Each row comes from the steps of one path. Every step used is in the known rows, and no mark comes twice. Write the path behind each row, first mark first.
Known rows
gitul/dufef: |   4 | -12 |   0 |   6 |  11 |  -6 |   2 |   2 |  -9 |   0 | -10 | -14 |  -5 |   3 |   7 |  -4 |   9 |   5 |   1 | -13 | -14 |  -6 |  -1 |  -9 |   8 |   7 |  -5 |   3 |
gitul/vume/fuva/dufef: |   2 | -17 |   6 |   6 |   7 |  -6 |   0 |  -2 | -10 |  -4 | -11 | -12 |  -6 |   7 |  20 |  -5 |   7 |   3 |  -4 | -15 |  -2 |  -2 |   1 |  -8 |  -2 |   3 |  -8 |   4 |
vume/gitul/dufef/fuva/moro/poneg: |   5 | -10 |   4 |   4 |   8 |  -4 |  -3 |   6 |  -5 |  -2 | -13 | -11 |  -6 |   4 |  23 |  -3 |   0 |   1 |  -1 | -19 |  -1 | -13 |   3 |  -8 |  -6 |   7 |  -5 |  -1 |
tarep/poneg/mitaz/fuva/vume/gitul: | -11 |  -8 |  -2 |  13 |   3 | -10 |  -1 |  -6 |  -8 |   2 |  -7 | -15 |  -7 |  10 |  14 |   2 |   3 |   1 |   4 |  -2 |  -3 |  10 |   1 |   2 |   9 |   3 |  -7 |   2 |
sosi/moro/poneg/mitaz/fuva/dufef: |   8 |  -2 |  11 |  16 |   9 | -11 |  -6 |   2 | -12 |   6 |   0 | -14 |  -6 |   0 |   1 |   6 |   1 |   4 |   9 |   6 |  -2 |  -5 |  -1 |  -5 |  12 |   8 |  -2 |  10 |
sosi/moro: |  16 |  -8 |   2 |   9 |  10 |  -8 |  -1 |   0 | -11 |   7 |  -7 |  -9 |  -7 |  -4 |   3 |   2 |  11 |  -1 |   6 |  -1 | -18 | -11 |  -6 |  -6 |  17 |   8 |  -3 |   8 |
fuva/moro: |   9 |  -7 |   0 |   9 |   9 | -11 |  -1 |   9 | -11 |   2 |  -8 |  -4 |  -6 |  -3 |  10 |   2 |   9 |   2 |   6 |  -5 | -16 |  -5 |  -2 |  -6 |  10 |   7 |  -2 |   4 |
dufef/fuva/moro/poneg/tarep: |   9 |   4 |   5 |   9 |   4 |  -8 |  -9 |   5 | -11 |   7 |  -6 |  -4 |  -9 |  -5 |  15 |   5 |  -3 |   4 |   8 | -11 | -25 |  -9 |  -3 |  -8 |   2 |   6 |   2 |   2 |
mitaz/fuva/vume/gitul: | -10 | -15 |  -7 |   9 |   4 |  -9 |   4 |  -8 |  -7 |  -4 |  -8 | -12 |  -6 |   8 |  17 |  -4 |   7 |   2 |   2 |  -5 |   4 |   6 |  -1 |  -4 |   8 |   4 | -11 |   1 |
mitaz/fuva: |  -1 |  -8 |   1 |  11 |   8 | -12 |   2 |  -1 | -12 |   1 |  -5 | -12 |  -6 |   2 |   3 |   1 |   6 |   5 |   5 |  -3 |  -6 |   6 |  -3 |  -7 |  11 |   6 |  -6 |   4 |
poneg/mitaz/fuva/dufef/gitul/vume: | -14 | -16 |   4 |  12 |   6 |  -7 |   0 |  -6 | -10 |  -5 | -11 | -15 |  -5 |  10 |  16 |  -7 |  -1 |   4 |   1 |  -6 |   6 |   4 |   0 |  -4 |  -4 |   2 |  -9 |   6 |
dufef/fuva/vume: |   0 | -11 |  -6 |   6 |   1 |  -7 |  -1 | -11 |  -7 |  -2 | -12 |  -9 |  -8 |   6 |  12 |  -5 |   1 |   3 |   0 | -11 |  -8 |  -4 |  -5 |  -9 |   5 |   2 |  -6 |   3 |
tarep/poneg/mitaz/fuva/vume: |  -7 |  -3 |  -2 |  14 |   1 | -12 |  -4 |  -7 | -12 |   5 |  -5 | -13 |  -8 |   7 |   6 |   4 |   1 |   4 |   6 |   0 | -10 |   9 |  -2 |   0 |  11 |   2 |  -3 |   5 |
vume/fuva/moro/sosi: |  17 |  -8 |   6 |  10 |   9 | -11 |   0 |  12 | -13 |  -3 |  -7 |  -3 |  -6 |  -1 |   1 |   4 |   8 |   3 |   7 |  -4 |  -9 |  -2 |   0 |  -8 |   6 |   6 |  -4 |   3 |
vume/gitul/dufef/fuva: |  -2 | -17 |   2 |   4 |  11 |  -3 |   2 |  -2 |  -4 |  -5 | -15 | -18 |  -6 |   9 |  16 |  -8 |   4 |   1 |  -4 | -21 |   0 |  -6 |   1 |  -8 |  -2 |   5 |  -9 |   0 |
mitaz/poneg/moro/sosi: |  16 |   1 |   4 |  12 |   6 |  -9 |  -2 |   9 | -12 |   0 |  -5 |  -4 |  -4 |  -3 |  -7 |   9 |  10 |   9 |  17 |  -2 | -23 | -12 |  -4 |  -1 |  20 |  10 |  -2 |   6 |
moro/poneg/tarep: |   6 |   3 |   3 |  11 |   6 |  -7 |  -5 |   3 | -11 |   9 |  -3 |  -7 |  -7 |  -6 |   8 |   6 |   4 |   6 |   8 |  -5 | -36 |  -7 |  -5 |  -7 |  14 |   7 |  -1 |   2 |
poneg/moro/sosi: |  19 |  -4 |   3 |  13 |  10 |  -9 |   0 |   5 | -12 |  -3 |  -8 |  -6 |  -6 |  -3 |  -6 |   5 |  10 |   6 |  14 |   0 | -21 |  -3 |  -5 |  -5 |  14 |   8 |  -4 |   7 |
vume/fuva/dufef: |   3 | -12 |   9 |   8 |   9 |  -9 |   0 |   4 | -10 |  -4 |  -6 | -11 |  -7 |   4 |  10 |  -2 |   7 |   3 |  -3 | -13 |  -5 |   2 |   0 |  -9 |   7 |   6 |  -7 |   4 |
sosi/moro/poneg: |  17 |  -2 |   4 |  10 |   8 |  -8 |  -5 |   2 | -11 |  10 |  -5 |  -7 |  -7 |  -6 |   3 |   5 |   8 |   0 |   8 |   2 | -22 | -17 |  -5 |  -7 |  16 |   9 |  -2 |   7 |
dufef/gitul/vume/fuva/moro/poneg/mitaz: |  -1 | -10 |   8 |   8 |   4 |  -5 |  -7 |   7 | -12 |   2 | -12 |  -6 |  -6 |   6 |  20 |  -1 |   1 |  -1 |   4 |  -6 |  -5 | -11 |   2 |  -3 | -12 |   2 |  -4 |   2 |
fuva/dufef: |   3 | -10 |   4 |   9 |  11 |  -9 |   0 |   4 |  -9 |  -2 |  -7 | -10 |  -7 |   0 |   9 |  -2 |   7 |   5 |   0 |  -9 | -14 |  -2 |  -3 |  -9 |  14 |   7 |  -6 |   5 |
sosi/moro/poneg/mitaz/fuva: |  10 |   0 |   6 |  16 |   8 | -11 |  -6 |   0 | -14 |  11 |  -1 | -12 |  -6 |  -1 |  -3 |   8 |   3 |   2 |  12 |   9 |  -7 |  -7 |  -3 |  -3 |  12 |   7 |  -1 |   8 |
tarep/poneg/mitaz/fuva/dufef: |  -4 |  -2 |   9 |  15 |   9 | -13 |  -4 |   2 | -12 |   3 |  -3 | -15 |  -7 |   5 |   4 |   4 |   0 |   5 |   4 |  -4 |  -9 |  11 |   1 |  -3 |  12 |   6 |  -2 |   7 |
poneg/mitaz/fuva/vume/gitul: | -12 | -13 |  -4 |  13 |   5 | -10 |   2 |  -6 |  -8 |  -2 |  -7 | -14 |  -6 |  10 |  12 |  -1 |   5 |   1 |   4 |   1 |   5 |   6 |   0 |   0 |   7 |   2 | -10 |   1 |
sosi/moro/poneg/mitaz/fuva/vume/gitul/dufef: |   0 | -11 |  -1 |  11 |   4 |  -5 |  -3 |  -7 |  -7 |   3 |  -6 | -18 |  -5 |   8 |  14 |   0 |   3 |   1 |   5 |  -1 |   9 |  -9 |   3 |  -1 |   4 |   6 |  -7 |   4 |

Which path is each row?
|   7 | -17 |   4 |   7 |   5 |  -5 |   1 |   5 | -12 |  -7 | -16 |  -4 |  -5 |   3 |  15 |  -4 |   5 |   1 |   5 |  -9 |  -4 |  -6 |  -1 |  -7 |  -8 |   3 |  -8 |   3 | => dufef/gitul/vume/fuva/moro/sosi
| -11 | -20 |  -7 |   6 |   5 |  -6 |   5 |  -9 |  -5 |  -7 |  -9 | -17 |  -6 |  11 |  20 |  -7 |   6 |   3 |  -2 | -14 |   9 |   4 |   2 |  -6 |   2 |   5 | -12 |   0 | => mitaz/fuva/vume/gitul/dufef
|   3 | -13 |   1 |   5 |   9 |  -6 |   0 |  -3 |  -8 |  -2 | -13 | -16 |  -7 |   6 |   9 |  -7 |   2 |   5 |  -2 | -19 |  -6 |  -6 |  -1 | -11 |   0 |   5 |  -5 |   2 | => gitul/dufef/fuva
|   8 |   1 |   6 |  13 |   9 | -11 |  -6 |  13 | -12 |   7 |  -5 |  -4 |  -6 |  -3 |   5 |   7 |   5 |   3 |  10 |   4 | -19 | -10 |  -1 |  -3 |  10 |   6 |   1 |   3 | => fuva/moro/poneg/mitaz
|  -5 | -17 |  -2 |   6 |   6 |  -3 |   2 |  -5 |  -9 |  -1 | -17 |  -9 |  -6 |   4 |  19 |  -7 |   7 |   1 |   1 | -10 | -14 |  -8 |  -4 |  -6 |  -1 |   3 |  -9 |   3 | => dufef/gitul/vume
|   8 |  -7 |   2 |   7 |   8 | -11 |  -2 |   3 | -10 |   0 | -11 |  -6 |  -8 |   1 |  11 |   0 |   2 |   1 |   3 | -11 |  -8 |  -5 |  -3 |  -8 |   2 |   6 |  -2 |   3 | => dufef/fuva/moro
|  -4 | -19 |   3 |   4 |   4 |  -3 |   1 |  -4 | -10 |  -3 | -16 | -10 |  -6 |   8 |  19 |  -8 |   6 |  -1 |  -2 | -14 |  -5 |  -5 |  -2 |  -7 |  -7 |   2 | -10 |   2 | => dufef/gitul/vume/fuva
|   1 |   2 |   2 |   9 |   5 |  -8 |  -4 |   5 | -11 |  10 |  -2 |  -7 |  -6 |  -4 |   7 |   7 |   8 |   7 |   9 |  -8 | -33 |  -9 |  -3 |  -2 |  20 |   8 |   0 |   2 | => mitaz/poneg/tarep
|  -6 | -20 |  -7 |   4 |   7 |  -3 |   4 |  -5 |  -3 |  -6 | -13 | -14 |  -5 |   8 |  22 |  -8 |  10 |   2 |  -3 | -15 |  -4 |  -5 |   1 |  -5 |   5 |   5 | -11 |   0 | => fuva/vume/gitul/dufef
|   5 |  -3 |  -1 |  15 |   1 | -10 |  -6 |  -8 | -12 |   8 |  -2 | -11 |  -7 |   2 |   3 |   6 |   2 |   2 |  11 |  10 |  -3 |  -7 |  -3 |  -3 |  11 |   5 |  -3 |   8 | => sosi/moro/poneg/mitaz/fuva/vume
|  -1 | -18 |   3 |   4 |   4 |  -5 |  -1 |   2 | -11 |  -3 | -15 |  -6 |  -6 |   6 |  25 |  -6 |   6 |  -1 |   0 | -14 |  -1 |  -6 |   0 |  -6 | -11 |   3 |  -7 |   2 | => dufef/gitul/vume/fuva/moro
|   4 |  -5 |   4 |   5 |   7 |  -3 |  -5 |   5 |  -6 |   2 | -10 | -12 |  -7 |   1 |  26 |   0 |  -2 |   3 |   2 | -21 | -13 | -11 |   2 |  -7 |  -6 |   8 |  -2 |  -2 | => vume/gitul/dufef/fuva/moro/poneg/tarep
| -12 | -10 |   7 |  12 |   4 |  -6 |  -4 |  -4 |  -9 |  -2 |  -9 | -13 |  -6 |   7 |  17 |  -4 |  -4 |   5 |   3 |  -4 |   2 |  -2 |   0 |  -5 |  -5 |   3 |  -7 |   5 | => moro/poneg/mitaz/fuva/dufef/gitul/vume
|   2 |  -8 |   7 |   8 |  11 |  -5 |  -5 |   9 |  -6 |   0 | -12 | -14 |  -6 |   7 |  17 |  -1 |  -1 |   1 |   2 | -13 |   1 | -13 |   5 |  -4 |  -6 |   5 |  -3 |  -1 | => vume/gitul/dufef/fuva/moro/poneg/mitaz
|  -1 | -16 |  -7 |   3 |   3 |  -5 |   0 | -11 |  -6 |  -5 | -13 | -14 |  -7 |   9 |  16 |  -9 |   1 |   5 |  -4 | -19 |  -2 |  -6 |  -2 | -10 |  -1 |   2 |  -7 |   2 | => gitul/dufef/fuva/vume
|  -6 | -19 |   2 |   6 |   7 |  -3 |   1 |  -5 |  -7 |  -6 | -15 | -10 |  -6 |   5 |  23 |  -9 |   5 |   3 |  -2 | -14 |  -9 |  -6 |  -3 |  -8 |   0 |   4 |  -9 |   5 | => fuva/dufef/gitul/vume
|   7 |  -3 |   7 |   9 |   8 |  -8 |  -7 |   7 |  -9 |   3 |  -9 | -12 |  -6 |   4 |  10 |   1 |  -3 |   4 |   4 | -10 |  -6 | -13 |   3 |  -7 |  -4 |   5 |   0 |   2 | => gitul/dufef/fuva/moro/poneg/mitaz
|   3 | -15 |   2 |   6 |   6 |  -6 |   0 |  -3 | -12 |   1 | -13 | -10 |  -5 |   6 |  15 |  -3 |   9 |   2 |  -1 | -11 |  -7 |  -4 |  -1 |  -7 |  -2 |   2 |  -7 |   2 | => gitul/vume/fuva
| -11 |  -7 |  -2 |  13 |   3 |  -9 |  -1 |  -4 |  -7 |   1 |  -5 | -12 |  -6 |   8 |  13 |   1 |   2 |   2 |   6 |   3 |   1 |   1 |   0 |  -1 |   7 |   3 |  -9 |   0 | => moro/poneg/mitaz/fuva/vume/gitul
|   1 |  -7 |  -1 |  14 |   3 |  -8 |  -4 |  -7 |  -8 |   5 |  -4 | -13 |  -6 |   4 |  11 |   4 |   4 |  -1 |   8 |   7 |   3 |  -7 |  -1 |   0 |   9 |   5 |  -7 |   5 | => sosi/moro/poneg/mitaz/fuva/vume/gitul
|  -5 | -16 |  -6 |   5 |   4 |  -5 |   1 |  -9 |  -4 |  -5 | -14 | -11 |  -7 |   8 |  21 |  -7 |   4 |  -1 |  -2 | -13 |  -1 |  -4 |  -2 |  -6 |   3 |   2 | -10 |   0 | => dufef/fuva/vume/gitul
|  -5 | -15 |  -7 |   7 |   5 |  -6 |   3 |  -5 |  -5 |  -3 | -11 |  -9 |  -6 |   5 |  19 |  -4 |  11 |  -1 |   0 |  -7 |  -9 |  -3 |  -3 |  -4 |  11 |   4 | -10 |   0 | => fuva/vume/gitul
|  -2 |   1 |   6 |  16 |   8 | -12 |  -4 |   3 | -13 |   6 |  -2 | -12 |  -6 |   2 |  -2 |   6 |   1 |   6 |  10 |   6 | -10 |   0 |  -1 |  -5 |  10 |   5 |  -3 |   3 | => moro/poneg/mitaz/fuva
| -13 | -12 |  -3 |  10 |   4 |  -7 |   0 |  -6 |  -7 |  -1 |  -8 | -19 |  -6 |  13 |  17 |  -2 |   3 |   3 |   0 | -10 |   2 |   8 |   4 |   1 |   3 |   3 |  -7 |   2 | => tarep/poneg/mitaz/fuva/vume/gitul/dufef
|  -6 |  -3 |  -2 |  14 |   1 | -11 |  -4 |  -5 | -11 |   4 |  -3 | -10 |  -6 |   6 |   5 |   3 |   0 |   6 |   8 |   6 |  -5 |   1 |  -2 |  -4 |   9 |   2 |  -5 |   3 | => moro/poneg/mitaz/fuva/vume
|  -6 | -11 |  -7 |  10 |   1 | -11 |   2 |  -9 | -10 |  -1 |  -6 | -10 |  -7 |   5 |  10 |  -2 |   5 |   5 |   4 |  -3 |  -2 |   6 |  -4 |  -7 |   9 |   4 |  -8 |   4 | => mitaz/fuva/vume
|  19 |   0 |   5 |  13 |   8 |  -9 |  -3 |   5 | -13 |   1 |  -8 |  -6 |  -7 |  -3 |  -4 |   9 |   8 |   6 |  14 |  -3 | -30 |   0 |  -5 |  -3 |  16 |   8 |  -1 |   8 | => tarep/poneg/moro/sosi
|   8 |   0 |   3 |   9 |   5 |  -8 |  -4 |   6 | -12 |   4 |  -5 |  -7 |  -5 |  -1 |   3 |   7 |  11 |   6 |  12 |  -7 | -21 | -11 |  -3 |   0 |  17 |   9 |   0 |   5 | => mitaz/poneg/moro
|   1 |   1 |   5 |  15 |   7 | -15 |  -5 |   7 | -15 |   7 |  -4 | -10 |  -7 |   2 |   5 |   8 |   1 |   3 |   9 |   0 | -11 |   8 |   1 |   0 |   8 |   6 |   2 |   5 | => tarep/poneg/mitaz/fuva/moro
|   5 |   0 |   3 |  12 |   5 | -13 |  -3 |   7 | -13 |   4 |  -3 |  -5 |  -7 |  -3 |   9 |   5 |   2 |   5 |   9 |  -2 |  -7 |  -1 |  -2 |  -7 |   6 |   9 |  -1 |   3 | => mitaz/fuva/moro/poneg
